Every row comes from one small tree of marks. Brackets hold a mark, then the marks that hang from it, in the order of their numbers. Every link used is in the known rows. Which tree was each row made from?
Known rows:
(q_285 (q_129 (q_370 q_260 q_994)) q_705): [-4.081 -1.486  2.765  3.396  0.678  1.000  0.523  1.466 -4.953 -2.213
  2.410 -0.679 -0.626  1.741 -0.894  5.429  2.880 -1.691 -3.751 -6.670
  0.485  1.741  2.832  1.194]
(q_994 (q_260 (q_540 (q_370 q_285)))): [ 0.902  0.994  1.060 -2.821  0.885  1.041  1.499  0.183 -1.533  2.604
  0.879  2.762  2.108 -3.716  2.401  0.558  4.206  1.968  1.272  0.163
  0.361 -2.175 -1.432  0.724]
(q_260 (q_540 (q_370 q_285 q_994))): [-0.144 -0.003  1.724 -1.475  0.739  1.069  0.116  0.371 -2.094  1.615
  0.758  1.912  2.587 -3.715  4.096  2.339  2.689  0.679 -1.483 -0.417
  2.050 -2.010 -0.788  1.585]
(q_285 (q_129 (q_370 q_260 q_994) q_705)): [-4.270 -1.422  1.783  2.877  1.675 -0.218  0.127  2.163 -4.151 -1.590
  1.712 -1.104 -1.042  1.462 -1.031  5.789  3.080 -1.197 -1.884 -6.383
  0.677  1.942  3.565  1.002]
(q_370 q_260 q_285 q_705): [-1.569  1.630  0.766  0.505  0.459  0.446  1.847  1.979 -1.881  2.056
  0.666  0.531  0.344 -4.276 -2.121  0.493  1.552 -3.198 -1.644 -1.467
 -0.616  2.481  2.048  1.249]
(q_129 (q_370 q_260 q_285)): [-4.263 -0.106  1.866  1.070  1.084  0.917  2.715  2.715 -2.467  1.049
  2.980  0.543  1.728 -2.793 -1.345  3.724  3.013 -2.077 -3.452 -4.205
  0.792  1.034  2.286  2.672]
(q_285 (q_129 (q_370 q_705 q_994))): [-3.632 -0.128  3.297  1.861  0.925 -1.228  0.213 -0.271 -2.234  0.529
  0.205  1.376  0.037 -0.455 -1.822  2.354  2.798 -0.500 -1.740 -4.089
  1.233  2.374  2.043  1.034]
(q_540 (q_370 q_129 q_260) q_994): [-0.229  0.556  0.170 -1.006  0.664  0.952  0.711  2.420 -2.396 -0.621
  0.634 -0.472  3.474 -1.306  0.436  3.154  1.499 -1.454 -0.892  0.828
  2.566  1.226  1.262  1.150]
(q_260 (q_540 (q_370 q_129 q_285))): [ 1.764  1.704  0.927 -2.446  1.537  0.108  0.991 -1.803  2.467  2.509
  0.907  2.339  3.184 -4.319  0.759 -1.017  4.289  1.215 -0.191  1.769
  2.816 -1.187 -0.882  2.191]
(q_540 q_260 q_370): [-0.748  0.802  0.851 -2.301 -0.049  1.305  0.808  1.164 -2.766  2.025
  0.383  1.396  2.692 -3.326  3.172  1.260  1.541  0.567 -0.368  0.441
  0.182 -1.618  0.607  1.644]
(q_370 q_129 (q_285 q_705)): [ 1.294  1.067  0.822  2.458  1.380 -0.242  1.635 -1.757  2.174  1.457
  1.370  2.395 -0.499 -4.049 -2.982 -0.624  2.583 -1.563 -2.970 -0.127
  1.058  2.833 -0.155  2.432]
(q_129 (q_370 (q_260 q_540) q_705)): [-4.986  1.539  1.911  0.442  1.026  0.103  0.882  2.616 -2.725  0.227
  2.545 -1.319  0.847 -1.137 -1.650  2.119  2.475 -0.750 -0.823 -3.001
  0.124 -0.068  6.274  0.750]
(q_260 (q_540 q_994)): [-1.726  0.837  1.369 -0.365 -0.044 -1.126 -0.652  1.342 -1.771 -0.517
  2.536  0.409  0.791 -0.894  1.103  2.383  0.494  0.096 -1.151  0.340
  1.593 -0.914  3.920 -1.003]
(q_540 q_260 (q_370 q_129 q_285 q_705)): [ 1.240  1.790  0.703 -0.846  1.456  0.395  1.527 -2.031  3.468  4.108
  0.388  2.184  2.018 -4.748 -0.645 -3.436  3.507  1.507  0.827  1.859
  1.521  0.180 -0.993  2.190]
(q_540 q_260 (q_370 q_129)): [ 0.552  0.632  1.363 -2.327  1.402  0.545  0.979 -0.411  0.121  2.190
 -0.164  1.757  3.596 -2.924  1.897  0.469  2.600  1.527 -0.188  1.400
  1.249 -0.775  0.042  2.346]
(q_540 (q_370 (q_285 q_705))): [ 1.288  1.662 -0.882  1.468 -0.342  1.592  1.584 -0.499 -1.432  1.656
  1.738  2.265 -0.047 -5.193 -0.358 -0.478  2.065 -1.865 -2.336  0.344
  0.784  0.901 -1.894  2.321]
(q_260 (q_540 (q_370 q_285 q_705 q_994))): [ 0.137  1.245  1.315 -0.511  0.528  0.634 -0.116 -0.126 -1.040  2.338
  0.440  1.422  1.304 -4.418  2.210 -0.154  2.571  0.544 -0.246  0.326
  1.517 -0.842 -0.145  1.080]
(q_260 (q_540 (q_370 q_285) q_994)): [ 0.074  1.389 -0.302 -0.957 -0.585  0.326  0.018  0.114  0.021  0.949
  3.264  1.187  1.450 -3.043  1.993  0.093  2.331  0.715 -0.461  1.326
  3.232 -2.091  0.072 -0.071]
(q_129 (q_285 q_705) (q_370 q_994)): [-3.869 -2.074  3.855  3.521  0.987 -0.038  0.760  0.855 -2.361 -0.249
  3.370  0.311 -0.732 -0.544 -0.068  4.219  2.708 -0.864 -4.086 -5.328
 -0.060  1.536  1.872  1.254]
(q_994 (q_260 (q_540 (q_370 q_129 q_285)))): [ 2.293  0.904  1.405 -2.839  2.407  0.480  1.634 -1.478  1.346  2.634
  0.178  3.083  2.945 -3.416  1.224 -0.359  5.438  3.001  1.440  1.277
  1.373 -1.468 -1.800  1.437]
(q_285 q_129): [-0.513  1.123  1.861 -1.298 -0.258 -1.367  0.735 -0.437 -1.862  0.853
 -0.382  2.003  0.783 -1.801 -0.763  1.525  2.167 -1.564 -1.494 -1.371
  0.557  1.311  0.869  0.263]
(q_129 q_370): [-3.795  0.405  2.199  0.803  0.728 -0.496  1.656  1.716 -2.991  0.895
  1.320  1.570  1.666 -2.780 -1.145  3.509  1.775 -1.343 -2.915 -2.273
  0.717  1.350  2.767  2.408]
(q_540 (q_370 (q_129 q_285) q_994)): [ 0.796 -1.031  3.401 -1.995  1.682 -0.163  0.551 -0.089 -0.632  1.604
 -0.855  1.418  3.699 -2.441  2.596  2.739  3.383  0.178 -1.358 -0.650
  1.679  1.005 -1.744  1.775]
(q_540 q_260 (q_370 q_705 q_994)): [-1.259  0.244  1.830 -0.397  0.534  1.256 -0.203  1.274 -3.638  1.927
 -0.871  0.865  1.722 -2.936  3.077  1.408  0.763  0.653 -0.109 -0.064
 -0.283 -0.545  0.797  1.273]
(q_994 q_260): [-0.754  0.176  2.291 -1.243  0.912 -0.086  1.543  2.050 -4.413  1.098
 -1.228  2.606  1.413 -2.697  0.274  3.393  1.421 -0.569 -0.723 -0.975
 -1.683  1.386  0.852  0.634]
(q_370 (q_129 (q_285 q_705)) (q_994 q_260)): [ 0.634 -2.181  4.287  1.496  2.643 -0.276  0.702 -0.507 -0.988  0.400
  0.051  1.698 -0.067 -0.308  0.074  3.372  3.459  0.711 -1.368 -2.978
 -1.267  2.432 -0.422  0.330]

Which tree is each row?
[ 0.118  1.403 -0.191  0.038  0.093  0.312  0.682  1.568 -3.536  0.975
 -0.338  1.445  0.641 -2.461 -0.281  0.676  1.343  0.230  2.003  1.347
  0.143  1.405 -0.057 -0.742] -> (q_540 (q_370 q_705) (q_994 q_260))
[-0.922  1.866  1.133 -0.034  0.090 -0.507  1.536 -0.165 -0.363  1.869
  0.728  0.726 -0.186 -2.379 -3.034 -0.676  3.145 -2.369 -0.779 -2.485
  0.161  2.166  1.095  0.108] -> (q_370 q_260 (q_285 q_129) q_705)
[ 0.720  1.407 -1.255  1.708 -0.740  1.079 -0.167 -0.790  0.216  0.072
  4.598  0.869 -0.921 -2.391  0.602 -0.891  2.290  0.201 -0.993  1.091
  2.657 -1.610  0.140 -0.160] -> (q_260 (q_540 (q_370 (q_285 q_705)) q_994))
[ 0.354  1.300  0.282 -0.080  0.863 -0.117 -0.002 -0.565  1.489  1.622
  0.884  0.783  1.835 -1.917 -0.154 -1.458  1.474  1.749  1.352  2.619
  2.013  0.239  1.360  0.266] -> (q_540 q_260 (q_370 q_129 q_705) q_994)
[-0.772  0.211  2.079 -2.182  0.538  0.902 -0.576  1.639 -4.372  0.309
 -0.431  1.118  2.898 -2.572  4.645  3.636  1.563  0.570 -1.284 -0.124
  1.336 -1.940  0.904  1.255] -> (q_260 (q_540 (q_370 q_994)))
[ 1.720  1.012  1.678 -3.443  2.144  0.336  0.804 -0.195 -0.997  1.400
 -0.975  2.319  3.519 -2.110  1.604  1.255  4.154  2.818  1.783  1.486
  0.818 -1.322  0.109  1.019] -> (q_994 (q_260 (q_540 (q_370 q_129))))
[-0.233  1.725  1.254  0.451  1.791 -0.148  1.927  0.398  1.206  2.378
 -0.082  0.764  1.403 -3.885 -3.233 -0.455  2.498 -2.361 -1.075 -0.515
  0.530  3.192  1.547  1.998] -> (q_370 q_129 q_260 q_285 q_705)
[ 0.343  2.555 -0.069 -1.271 -0.299  0.665  1.742 -0.361 -0.862  2.172
  0.223  0.745  0.753 -3.247 -1.674 -1.524  3.972 -2.003  0.511 -1.144
  1.031  1.238 -0.925  0.643] -> (q_540 (q_370 q_260 (q_285 q_129) q_705))
[-3.222 -0.138  2.545  2.857  0.471 -0.404  1.782  0.094 -0.723  0.746
  4.252  0.639 -0.990 -1.370 -2.253  1.794  3.052 -1.264 -2.986 -3.986
 -0.147  1.463  2.161  1.172] -> (q_129 (q_285 q_705) q_370)
[-0.517 -1.841  3.305  0.210  1.665  0.496  1.426  1.604 -3.583  1.510
 -0.986  3.163  1.245 -3.131  1.907  4.355  2.279  0.012 -1.957 -2.588
 -0.923  1.177 -1.302  1.251] -> (q_370 q_285 (q_994 q_260))
[-0.463  1.360 -0.400  0.753 -0.312  0.498  0.600 -0.050  1.003  2.577
  2.792  1.087  0.383 -3.619  0.500 -2.022  1.626  1.008  0.661  1.231
  1.773 -0.722  0.051 -0.022] -> (q_540 q_260 (q_370 q_285 q_705) q_994)
[-2.990  0.385  2.782 -0.256  1.044  0.485 -0.627  3.206 -4.716 -0.160
 -0.185 -1.134  1.100 -1.156  1.570  3.790  0.772 -1.190 -1.165 -2.316
 -0.551  0.133  4.977 -0.002] -> (q_370 (q_260 q_540) q_705 q_994)
[ 0.615  1.336 -0.366  1.698  0.664 -1.725  0.838 -1.735  1.332  1.756
  1.575  1.892 -2.510 -2.653 -2.772 -0.599  3.390 -1.193 -0.612 -1.611
  0.762  2.172 -0.149  0.655] -> (q_370 (q_285 (q_129 q_705)))
[-4.992  1.275  1.643  1.508  0.888  0.234  1.771  3.244 -3.850  0.659
  1.305 -0.609  0.976 -2.173 -2.804  2.756  1.600 -2.437 -1.853 -3.262
 -0.262  2.330  4.673  1.653] -> (q_129 (q_370 q_260 q_705))
[ 1.698 -0.912  0.593  0.833  2.984  0.606  0.222  0.801 -2.965  0.481
 -2.143  1.752  0.933 -1.944  1.066  3.628  3.005  1.428  0.932 -0.011
  0.001  2.230 -1.281  1.952] -> (q_540 (q_370 (q_129 q_705) (q_994 q_260)))
[-1.074  0.101  0.388 -0.944 -0.508  0.836  0.164  1.567 -2.580  0.600
  2.035  0.608  2.120 -1.717  3.052  1.764  0.709  0.993 -0.282  0.926
  1.458 -1.507  1.166  0.231] -> (q_540 q_260 q_370 q_994)
[-1.138  0.686  0.313  2.284  0.068  1.605  1.909  1.710 -2.484  0.455
  2.406  0.219 -0.840 -3.241 -1.434  1.882  1.584 -3.413 -3.389 -2.453
 -0.609  1.839  1.507  1.579] -> (q_370 q_260 (q_285 q_705))
[-3.334 -1.805  2.170  3.335  2.817 -0.083  0.647  2.496 -4.952 -0.178
  0.552  1.042 -1.098 -0.581 -0.111  6.141  2.418  0.877 -1.010 -4.546
 -0.977  2.140  2.069  1.679] -> (q_129 (q_370 (q_994 q_260)) q_705)
[-0.342  0.112  2.253  0.750  1.279  0.262  1.405  0.460  0.051  0.112
  2.091 -0.660  0.359 -0.693 -1.934  1.699  2.799 -2.243 -2.299 -2.561
 -0.517  2.412  2.173  0.628] -> (q_370 (q_129 (q_285 q_705)) q_260)
[-3.686  0.632  1.740  1.412  0.448  0.441  0.553  0.072 -2.094 -1.573
  4.429 -1.001 -1.059  1.667 -2.005  2.337  4.195 -0.315 -1.685 -5.056
  0.882 -0.802  4.831  0.024] -> (q_285 (q_129 (q_370 (q_260 q_540))) q_705)
[-3.812  0.765  2.924  0.911  0.672 -1.597  1.728  0.435  0.132  2.480
  2.444  0.554  0.326 -2.551 -2.818  0.407  3.099 -0.945 -1.243 -3.001
 -0.133  2.041  2.720  0.729] -> (q_129 q_285 (q_370 q_705))
[-1.315 -0.042  3.322 -0.584  1.787 -0.257 -0.472  1.475 -3.890  0.862
 -1.344  1.451  0.439 -1.484  1.415  2.848  1.636  1.516  0.688 -1.349
 -1.635  0.087  2.704 -0.548] -> (q_370 q_705 (q_994 (q_260 q_540)))
[-2.620 -1.672  2.395  2.822  2.538 -0.857  0.390  0.366 -3.602 -0.370
  0.600  1.325 -1.812  1.331 -1.136  4.936  4.190  1.647  0.035 -5.434
 -0.193  1.907  1.277  0.577] -> (q_285 (q_129 (q_370 (q_994 q_260)) q_705))
[ 0.611 -1.475  4.085 -1.108  3.378 -0.207  0.557 -0.554  0.435  1.465
 -0.718  2.755  2.045 -1.868  1.796  2.980  4.208  2.649 -0.615 -1.533
  0.702 -0.231 -0.216  0.840] -> (q_370 q_129 q_285 (q_994 (q_260 q_540)))
[-0.353  0.907  0.677  1.660 -0.152  0.735  1.556 -0.458 -1.233  0.053
  2.482  0.566 -1.542 -1.326 -2.289  0.743  3.119 -2.705 -2.539 -3.424
  0.059  1.668  0.592  0.433] -> (q_370 q_260 (q_285 q_129 q_705))
[-0.049 -1.129  1.084  1.858  0.333  2.436  0.640 -0.126 -2.047  1.203
  2.086  1.584  0.257 -3.191  3.278  1.280  2.011  0.713 -2.192 -1.480
  0.616 -1.166 -1.472  1.942] -> (q_540 q_260 (q_370 (q_285 q_705) q_994))
[ 1.586  2.327 -1.183 -0.605  0.332 -0.645 -0.086 -2.740  1.976  1.904
  2.624  1.369 -1.436 -2.353 -0.306 -2.116  5.006  1.211  1.519 -0.116
  2.174 -1.379 -0.496  0.092] -> (q_260 (q_540 (q_370 (q_285 (q_129 q_705)))))
[-0.614 -1.136  2.107 -0.938  0.722  1.758  0.749  0.893 -2.106  2.268
  0.630  1.956  2.583 -3.620  4.690  2.231  2.181  1.062 -1.630 -1.265
  1.038 -1.752 -1.631  2.259] -> (q_540 q_260 (q_370 q_285 q_994))
[-2.901 -0.106  2.332  0.814  0.838  0.747  0.285  3.817 -5.677 -0.015
 -1.433 -0.459  1.245 -2.141  0.517  4.304 -0.143 -3.092 -2.073 -2.537
 -1.026  2.642  3.437  0.852] -> (q_370 q_260 q_705 q_994)
[-3.723 -1.450  3.247  2.246  1.372  0.066  1.457  1.101 -2.272  1.224
  1.593  2.236  1.568 -3.034  0.497  4.469  2.468 -0.720 -4.205 -4.126
  1.471  1.159  0.440  2.917] -> (q_129 (q_370 q_285 q_994))
[-2.333  0.826  1.577  2.991  0.046 -0.657  1.162 -1.348 -1.434 -0.409
  2.849  1.352 -1.460 -0.432 -3.194  1.427  3.165 -0.960 -2.669 -3.667
  1.017  1.827  1.992  1.139] -> (q_285 (q_129 q_370) q_705)
[ 0.842 -0.637  3.167  1.004  3.194 -0.443  1.207 -0.570  0.161  2.573
 -2.105  3.180  0.968 -3.280 -1.368  1.229  3.054  0.809 -0.175 -1.013
 -0.327  3.275 -1.107  1.477] -> (q_370 q_129 q_285 q_705 (q_994 q_260))
[-0.964  0.557 -0.224  1.509  1.932 -0.870 -0.931  1.660  0.093 -1.426
  2.863 -1.970 -0.691  0.970 -1.279  2.621  1.475 -0.006  0.165 -0.180
  1.679  0.907  5.604 -0.558] -> (q_370 (q_129 q_705) (q_260 (q_540 q_994)))
[-3.748 -0.280  2.747  3.253  1.415 -0.307  1.235  0.805 -1.336  1.978
  1.268  1.730  0.271 -3.612 -1.460  2.091  2.305 -1.009 -2.994 -3.385
  1.127  2.353  1.088  2.449] -> (q_129 (q_370 q_285 q_705 q_994))
[-0.458  2.427 -0.510 -0.541 -0.075  1.504  1.941  1.853 -2.258  2.405
  0.437  0.495  1.507 -5.131 -0.740 -0.378  2.277 -2.652 -0.424 -0.203
  0.287  1.395 -0.065  1.759] -> (q_540 (q_370 q_260 q_285 q_705))
[-4.817 -0.318  1.521  1.283  0.760  0.385  0.943  2.303 -0.881 -0.323
  5.771 -0.927  1.035 -0.148 -0.496  3.399  2.973 -0.063 -2.249 -3.737
  2.625 -1.400  4.291  0.291] -> (q_129 (q_370 (q_260 (q_540 q_994)) q_285))
[-4.291 -0.680  2.375  2.244  0.618  0.791  2.078  2.124 -2.508 -0.140
  4.697 -1.397 -0.387 -0.205 -1.869  3.503  3.141 -2.260 -3.184 -5.513
 -0.744  1.583  3.613  0.880] -> (q_129 (q_285 q_705) (q_370 q_260))
[-1.056 -1.071  1.318  1.976  2.684  0.317 -0.186  2.669 -3.152 -0.882
 -0.742 -0.763  0.408 -0.938 -0.333  5.395  1.156 -1.744 -1.886 -2.400
  0.204  3.277  3.162  1.992] -> (q_370 (q_129 q_705) q_260 q_994)
[-0.494 -0.523  2.736  1.191  1.769 -0.045  1.258  1.018 -2.644  2.348
 -1.378  2.851  0.085 -3.767 -0.094  2.043  2.070 -0.154 -0.493 -1.991
 -1.288  2.401 -0.564  0.766] -> (q_370 q_285 q_705 (q_994 q_260))
[ 1.665  1.390  0.343 -0.090  1.292 -0.352  0.665  0.220 -0.811  1.116
 -1.141  1.906  1.615 -2.175 -1.479 -0.076  2.512  1.140  2.307  2.393
  1.119  2.154 -0.444  0.091] -> (q_540 (q_370 q_129 q_705) (q_994 q_260))
[ 0.487 -1.151  1.945 -1.020  1.403  1.572  1.566  1.496 -4.337  1.827
 -1.197  3.027  2.511 -3.833  3.387  3.718  3.092  0.654 -0.800 -1.375
  0.076  0.058 -3.357  1.868] -> (q_540 (q_370 q_285 (q_994 q_260)))
[-2.285 -1.867  3.403  3.287  1.590  0.182  0.852 -0.262 -4.125 -1.109
  1.168  1.831 -1.166  1.244 -0.962  4.585  3.973  1.075 -1.760 -5.677
 -0.402  1.565  0.580  0.642] -> (q_285 (q_129 (q_370 (q_994 q_260))) q_705)
[-2.962 -1.146  3.375  2.534  2.271 -0.071  1.845  1.038 -2.424  2.085
  0.350  2.624  0.222 -2.703 -1.179  2.834  3.326  0.800 -1.149 -4.029
 -0.335  2.157  0.315  1.712] -> (q_129 (q_370 q_285 q_705 (q_994 q_260)))
[-0.059 -1.473  4.224 -1.670  3.191 -0.416 -0.187  0.506 -2.064  0.335
 -1.574  2.161  2.526 -0.490  2.190  4.408  2.957  2.583 -0.191 -1.068
 -0.174 -0.172  1.614  0.586] -> (q_370 q_129 (q_994 (q_260 q_540)))
